Each row was made from one small tree. The marks that hang from a mark follow it in brackets, in the order of their numbers. Every link used is in the known rows. Write each row's tree.
In the rows, 128 means zero.
Known rows
z470{z172{z288 z685{z86{z40 z516 z943}}}}: [141 179 216 140 144 133 173  87 145 108 153 117 112 171 150 144 152 145
 147 126 117  50 135 166  86 159 132 146 118  98 106  95 101 147 139 102
 130 118]
z311{z172{z288 z470}}: [158 119 136 146 167  94 155  86 142 144 162 111 113 156 129 144 136 150
 132 101 124  60 149 152  99 115 169 159 114  93  95  88  97 132 141  78
 106 130]
z470{z172}: [144 114 124 144 150 107 153  76 144 153 144 117 102 165 145 149 148 139
 151  92 138  64 138 145  94 113 162 150 118 101 109  79 110 127 159 114
 101 133]
z516{z86{z40 z311 z685 z722 z943}}: [137 169 198 145 161 109 150 107 130  94 173 201 108 179 150 117 166 151
 154  95 142  62 136 182  62 160 139 141 125 119 118  94 107 165 181 103
 141  89]
z311{z86}: [150 123 142 147 158  88 150  86 133 148 154 138 101 159 130 142 145 134
 142  92 145  61 139 138  69 143 160 153 131 109 117  73 100 126 129 118
 154 126]
z516{z86{z40 z250 z685}}: [173 151 121 137 154  79 151  94 132 118 159 153 106 168 153 129 160 146
 154  95 139  76 143 149  66 157 152 141 133 117 124  80  90 150 182 113
 144 114]
z470{z172{z33 z288 z311{z86} z943}}: [130 164 170 137 136 134 188  84 162 141 142 114 124 172 144 167 139 142
 138 116 122  23 144 125 106 124 160 165  95  98 102  76  86 116 125  88
 145 144]
z86{z40 z288 z685 z943}: [158 169 215 155 152 132 147  86 142  97 183 181 107 175 125 119 161 160
 150 112 133  54 145 181  84 151 158 148 114 111 114  88  98 163 182 112
 100 119]
z288{z172{z470 z685{z86{z250 z943}}}}: [140 157 178 141 171 149 160  73 145 115 174 144  97 150 134 147 143 122
 127 131 103  58 162 127  82 164 154 150 108 102 136  87  92 142 152  85
 158 107]
z516{z86{z40 z288{z172{z470 z943}} z685}}: [122 163 201 141 156 137 153  78 134  99 196 153 112 162 140 134 145 159
 140 115 126  58 157 152  88 144 164 151 111 105 131  94  81 163 181  91
 115  95]
z685{z86{z250 z288 z722}}: [167 138 161 147 170  83 154 102 118 111 162 181  92 154 143 127 161 139
 139  96 129  67 141 132  72 152 157 141 131 115 119  74 105 147 149 101
 195 132]
z33{z172{z311{z86}}}: [125 139 158 149 153 124 162  91 144 145 150 149 110 162 124 150 139 129
 140 101 138  56 142 137  84 131 164 161 115 106 111  68  97 124 112  92
 114 133]
z685{z86{z722 z943}}: [145 137 178 151 165 105 146  95 123 122 150 176  93 156 133 136 154 132
 143  95 138  55 138 159  65 150 146 145 129 116 111  85 110 138 133 104
 174 114]
z33{z172{z311 z470 z685 z943{z86{z288}}}}: [ 96 168 243 142 161 135 177  81 161 117 169 157 115 152 137 156 130 128
 127 125 113  37 152 124 113 127 155 168  98  93 118  75  86 141 120  67
  93 128]
z86{z250 z311 z516 z685 z722}: [165 149 175 142 155 113 167 118 127  90 177 185  97 175 153 124 173 134
 150 106 140  76 136 154  67 158 145 134 120 121 106  86 122 154 156 109
 114 102]
z172{z33 z685{z86{z250 z311}} z943}: [157 162 174 145 150 140 182  93 154 110 162 150 108 164 148 155 152 125
 135 130 117  43 151 104  90 162 143 159 103 110 125  68  97 135 145  84
 164 124]
z33{z172{z288 z311 z470 z943{z86{z250}}}}: [128 163 186 129 152 111 188  77 160 125 147 146 119 153 130 156 135 113
 127 119 106  35 149 127 105 135 155 157 103  98 115  71  64 131 122  64
 118 143]
z33{z172}: [140 114 128 155 156 110 151  81 141 148 140 133 103 158 126 147 143 134
 147  94 144  68 140 149  94 109 164 155 116 107 104  71 101 124 133 100
  79 143]
z516{z86{z288 z685{z172{z311 z470}}}}: [140 155 177 151 170 143 153 103 132 122 176 173 110 169 126 142 142 159
 131 121 131  66 153 141  86 127 161 161 113 100 122  85 107 157 167  83
  88  98]
z172{z288 z311{z86} z470}: [153 146 173 140 161  97 171  93 147 135 148 140 114 157 129 151 137 135
 130 107 122  54 147 139  89 146 160 155 116 102 109  81  84 132 118  91
 142 120]
z685{z86{z40 z288 z722} z172{z311 z943}}: [146 160 215 140 148 149 172 115 121 103 192 165 110 157 144 138 155 160
 138 107 127  39 141 150  89 152 152 161 135 112 103  84 103 157 150  74
 174 121]
z288{z86{z516} z172{z33 z311 z470 z943}}: [123 155 168 136 137 205 184  87 141 120 163 107  99 147 122 168 144 130
 134 125 134  44 164 118  93 136 151 155  97 110 107  88  80 129 111  63
 118 110]
z943{z86{z685}}: [136 143 162 149 162 102 154  90 136 130 161 150 101 159 136 143 148 140
 145  98 143  65 138 148  69 141 147 153 132 112 120  77 114 133 144 114
 125 117]
z172{z33 z311{z86{z685}}}: [150 161 157 151 155 142 164 103 147 129 160 151 108 169 132 153 147 148
 141 112 141  50 150 131  80 142 157 164 107 114 113  72 109 126 129  98
 133 122]
z250{z86{z288 z943}}: [151 153 182 152 147 108 134  77 133 127 150 189  99 176 119 125 154 135
 144 100 140  55 137 156  71 130 169 150 128 105 117  79 107 155 153 114
 116 134]
z40{z86{z288{z172{z311}} z685 z943}}: [122 185 207 161 152 180 158  85 139  96 190 204 116 169 104 132 155 150
 142 120 128  62 149 165  78 149 157 151 117 107 113  97 110 162 164 102
  93 103]
z943{z86{z40 z250 z288} z172}: [144 151 157 128 151  98 161  93 135 113 178 130 104 163 135 118 153 149
 142 109 122  54 143 141  80 151 150 154 135 101 128  74  88 152 181 101
 133 136]
z40{z86{z250 z722 z943}}: [164 143 147 144 158  84 144  80 124 123 151 189 104 159 129 125 162 123
 151  89 137  63 134 157  63 154 146 140 137 118 112  87  92 145 150 111
 163 131]
z86{z288 z311 z943}: [144 152 203 159 154 136 154  87 144 108 165 195 104 179 113 121 158 140
 142 113 130  54 144 161  83 140 156 142 109 103 117  80 102 158 174 105
  96 111]
z516{z86{z943}}: [144 135 134 149 155  91 142  80 133 141 132 161 103 168 123 137 148 132
 147  95 146  61 142 154  64 132 150 140 124 108 115  82  95 138 155 113
 124 106]
z516{z86{z685}}: [144 136 127 153 162  86 146  95 132 134 147 159 105 166 139 143 150 146
 149  93 152  77 140 148  67 133 153 147 126 112 114  83 111 137 156 119
 120 103]
z943{z86{z40} z172}: [130 133 138 130 148 105 158  92 136 133 167 103 104 156 138 135 143 147
 147  97 137  57 136 155  77 141 141 159 142 104 120  81  98 137 158 104
 115 125]
z685{z172{z33 z311 z943}}: [154 136 128 142 135 171 174  98 147 143 158 119 112 163 129 167 144 145
 140 116 138  34 151 128 105 111 161 169 109 108  92  73 100 125 144  77
 104 135]
z86{z40 z516 z722}: [171 124 142 136 145  91 154 107 116 115 154 129  95 157 158 130 164 147
 160  81 155  73 134 168  76 139 146 135 141 121  92  90 106 147 138 109
 128 117]
z172{z288 z685}: [156 134 143 150 157  73 171  98 153 129 142 122 111 156 151 156 147 152
 142  99 131  64 139 147  99 128 156 157 124 103  83  83 111 128 142 113
 124 129]
z685{z86{z250} z172{z33}}: [181 128  98 146 160 150 157  93 127 148 150 119  96 159 127 150 149 140
 137 120 130  52 151 113  79 135 154 162 121 110 127  62 101 127 148  80
 163 149]
z33{z172{z288}}: [143 123 131 154 156  96 164  85 147 141 134 128 111 160 128 149 142 142
 143  98 134  63 137 157 101 107 163 157 114 102  93  74  97 124 131  97
  86 151]
z470{z172{z311 z685 z943{z86}}}: [101 160 195 131 140 124 186  84 163 134 161 122 116 160 163 169 140 129
 141 108 121  37 140 123 101 132 145 162 115  97 107  81 109 126 141  98
 133 118]
z943{z86}: [142 125 135 144 158  90 154  84 134 146 144 132  98 152 134 144 145 131
 144  88 143  61 139 138  72 132 147 148 140 109 119  74 104 129 137 111
 140 126]

Which tree is each row?
[142 137 154 153 173 166 150  77 130 125 161 127  93 150 120 147 139 150
 129 123 123  59 164 121  94 126 162 158 102 102 138  77  93 140 141  74
 137 126]	z685{z86{z288{z172{z33 z470}}}}
[177 150 166 138 154  88 153  87 131 118 174 154 104 166 138 117 158 142
 144 101 128  57 145 138  74 166 165 146 133 110 131  69  76 150 164 112
 183 138]	z311{z86{z40 z250 z288}}
[125 167 133 153 159 165 164 102 140 110 161 157 107 171 133 148 149 169
 140 115 138  64 160 129  88 116 164 156 102 107 116  83 114 145 169  88
 111 107]	z516{z86{z288{z172{z33 z311}} z685}}
[139 156 237 143 160 126 158  87 140 109 205 130 115 153 142 140 137 153
 129 125 110  42 155 139  97 155 158 167 114  94 119  89  88 154 147  65
 147 119]	z311{z172{z470 z685{z86{z40 z288}} z943}}
[138 147 168 155 159  95 141  81 131 126 142 184 103 173 119 127 152 141
 144 102 141  59 145 152  68 131 156 141 120 104 119  82  94 151 165 113
 127 110]	z516{z86{z288 z943}}
[175 158 129 137 156 127 184  94 154 128 129 128 105 150 129 158 148 138
 131 116 119  49 159 114  99 144 155 159 100 108 106  72  66 127 134  70
 162 145]	z172{z33 z288{z86{z250}} z311 z470}
[134 141 120 141 147 141 177 110 161 130 149 102 110 161 143 165 140 154
 140 117 132  52 152 126 108 116 152 174 100 101  86  81 120 123 148  89
  79 122]	z943{z172{z33 z311 z685}}
[141 151 224 157 176 128 161  94 144 106 175 173 102 159 137 139 144 140
 128 126 115  65 149 129  90 158 146 154 110  99 135  81 108 156 147  87
 128 103]	z172{z470 z685{z86{z288 z311}}}
[138 138 187 145 165  87 144  91 128 131 158 171  99 163 134 130 153 131
 143  90 141  49 137 158  63 147 156 150 126 114 112  82 104 132 129 113
 182 118]	z311{z86{z722 z943}}
[150 159 208 151 151 151 152  92 141 104 195 168 114 183 116 109 157 158
 144 112 123  45 149 174  84 142 161 150 114  98 114  88  99 167 187  84
 104 118]	z86{z40 z288 z311{z172} z943}
[154 139 150 145 136 116 151  96 126 125 147 161  97 177 134 133 158 122
 151  97 152  75 129 148  61 140 151 140 138 111 118  81 122 153 132 112
  85 113]	z250{z86{z311 z516}}
[151 155 191 159 146 124 142  75 121 114 158 186 106 169 100 122 158 132
 150 114 146  66 136 165  62 148 142 134 128 108 113  90  96 160 133 116
  91 115]	z40{z86{z288 z516 z943}}
[130 170 197 131 153 154 178  84 151 109 205 157 111 160 135 151 142 125
 127 127 109  47 161 123  85 165 171 157 102 108 129  83  85 139 147  86
 144 100]	z288{z172{z311{z86{z250 z685}} z470 z943}}
[148 119 149 146 169 106 150  88 147 143 174 110 108 152 144 150 135 144
 134 105 125  63 153 138  98 122 164 166 113  95 102  88 110 132 143  82
 101 119]	z311{z172{z470 z685}}
[121 170 217 159 161 171 161  99 143 111 198 179 108 175 108 129 155 146
 136 120 131  50 145 163  64 157 153 164 108 106 110  87 114 145 158  84
 117 108]	z288{z86{z311{z172} z685 z943}}
[117 179 235 154 157 168 154  88 128  97 200 177  99 179 108 122 155 146
 138 131 133  56 151 160  60 155 161 146 110 107 125  89 113 154 141 115
 109  96]	z311{z86{z288{z172} z516 z685 z943}}
[109 159 202 142 147 151 172  74 153 126 161 142 110 178 139 144 148 138
 141 120 124  27 144 122  99 121 149 157  98  96 136  69  95 140 160  87
 120 136]	z470{z172{z33 z943{z86{z288 z311}}}}
[165 149 167 137 145 129 143 116 106 114 180 146  97 172 158 128 163 156
 156  93 156  71 124 172  62 140 154 157 152 120 107  91 133 160 143 102
 112 127]	z250{z86{z40 z516 z685{z172} z722}}
[157 146 160 144 166  95 162 109 129 111 169 172  93 152 148 136 165 142
 145  91 140  69 139 141  66 160 154 154 127 125 107  79 107 133 150 107
 186 130]	z288{z86{z250 z685 z722}}
[150 136 157 142 144 101 149 110 115 115 152 172  93 174 151 128 164 127
 153  85 156  76 123 154  59 137 149 138 141 116 108  86 130 154 127 109
 114 113]	z250{z86{z311 z516 z722}}
[130 126 165 141 157 127 145  78 146 135 163 131 102 161 111 139 138 133
 136 118 126  52 149 161  88 129 156 158 105  97 112  89  93 138 158  97
  65 109]	z86{z943{z172{z470}}}
[125 161 196 147 150 155 153  92 133 118 166 138 101 182 103 128 148 144
 137 138 137  39 148 144  71 137 151 158  97  99 118  79  99 141 130 100
  90 124]	z311{z86{z288 z516 z943{z172{z33}}}}
[186 158 132 131 146 104 180 113 124 104 138 116  97 155 154 136 170 152
 151  98 140  58 140 143  78 155 140 145 127 123  93  80  77 137 131  87
 191 152]	z172{z33 z288{z86{z40 z250 z516 z722}}}
[116 134 152 136 165 145 161  89 147 134 157 116 103 162 125 144 135 135
 132 122 127  47 150 128  89 126 139 166 104  98 138  75  96 134 148  74
  84 118]	z943{z86{z311} z172{z33 z470}}
[153 152 163 133 164  77 174 115 141 116 163 163 105 156 168 144 155 132
 139  94 126  57 143 120  79 160 157 155 129 115 103  77 111 131 132 104
 202 120]	z172{z311{z86{z250 z722}} z685}
[150 169 205 147 163 147 163 106 140  97 159 163 102 166 155 135 159 149
 146 113 127  42 145 151  83 162 130 157 112 117 118  85 106 151 151  81
 179 118]	z172{z33 z685{z86{z40 z311 z722 z943}}}
[143 148 148 140 146 101 176  81 149 136 134 117 112 157 135 159 142 141
 138 106 134  30 143 130  93 125 146 159 116 106 104  71  84 119 125  92
 152 146]	z172{z33 z288 z943{z86}}
[125 134 155 137 155 124 171 103 160 128 166 116 110 153 142 160 134 143
 133 117 122  62 151 136 107 127 154 169 106  96  95  90 112 134 149  88
  67 102]	z943{z172{z311 z470 z685}}
[148 127 102 144 150 110 168  98 150 137 138  93 109 164 129 153 142 160
 140 110 134  54 143 145 103 107 156 168 108  99  88  78 104 121 148  97
  87 143]	z943{z172{z33 z288}}
[162 135 165 140 152  99 146  91 130 117 156 156  99 160 147 125 160 146
 155  83 143  54 139 179  80 141 152 143 129 118 100  89  97 148 161 106
 148 122]	z86{z40 z722 z943}
[159 169 221 148 150 121 153 100 124  98 190 160 104 174 131 119 160 156
 149 115 144  65 139 161  64 168 153 146 126 112 122  83 101 159 141 117
 119 113]	z311{z86{z40 z288 z516 z685}}
[164 145 150 143 147  98 172  96 138 125 147 119 108 150 135 141 154 157
 147  90 138  60 137 158  83 151 149 154 139 112  96  81  80 135 144 102
 168 142]	z172{z288{z86{z40}}}
[174 122 114 146 164 137 160  88 142 151 140 100 107 157 127 158 136 155
 133 117 128  50 152 138 108 105 161 170 106 100 105  76  91 126 143  74
 100 147]	z685{z172{z33 z288 z470}}
[152 115 160 140 152 137 154  80 137 148 174 121 106 153 128 155 137 133
 134 113 131  47 148 142  98 122 164 163 116 102 111  80  90 133 146  86
  99 123]	z685{z172{z470 z943}}
[118 147 179 147 141 132 180  91 164 127 157 141 118 157 144 167 139 131
 141 110 129  47 144 135 113 120 161 166 101 103  87  77 103 126 125  87
  80 127]	z33{z172{z311 z685 z943}}
[155 131 154 140 155  94 157 104 122 123 156 137  95 144 150 134 160 152
 153  74 150  66 137 157  74 150 148 152 144 124  99  84  94 137 144 101
 193 135]	z288{z86{z40 z722}}
[160 134 111 142 156  85 158  95 134 130 144 166 103 172 140 132 157 127
 145  96 137  75 142 129  65 145 150 136 127 110 128  72  95 145 174 109
 140 108]	z516{z86{z250 z311}}
[153 150 147 154 154 137 181 100 147 125 134 135 106 162 125 149 153 150
 139 107 136  52 144 134  88 138 146 161 110 111 104  72  92 128 138  87
 149 140]	z172{z33 z288{z86{z311}}}
[147 133 146 144 175 113 161 102 132 136 152 107 104 146 136 148 142 160
 131  96 130  47 151 138  94 118 160 172 107 106  93  85  93 122 121  56
 175 150]	z311{z172{z33 z288{z86{z722}} z470}}
[166 156 165 137 128 119 139  82 124 121 148 150  98 175 130 126 160 127
 158  99 150  61 132 172  59 150 151 138 142 113 115  88 100 159 140 112
 104 124]	z250{z86{z40 z516 z943}}
[136 153 180 149 155 139 156  90 143 136 192 130 115 172 128 147 141 150
 135 118 136  32 150 133  79 135 168 176 102 105 111  76 106 121 129  84
 139 132]	z311{z86{z685} z172{z33 z943}}
[125 155 170 143 152 165 180 100 145 106 184 122 103 153 150 142 154 154
 144 104 128  67 148 143  85 161 148 160 129 110 114  87 103 144 165  94
 153 110]	z288{z86{z40 z311} z172{z685}}
[168 180 182 137 145 133 174  97 151 102 163 164 108 160 144 140 156 131
 142 120 113  50 151 141  80 183 141 148 124 111 115  82  91 151 158  92
 171 113]	z172{z311 z685{z86{z40 z250 z943}}}
[141 172 183 137 147 182 160  94 160 106 176 133 112 171 122 143 144 156
 142 135 122  40 160 165 102 140 149 169  86 104 111  92  89 149 172  75
  54 111]	z86{z40 z685 z943{z172{z33 z311 z470}}}
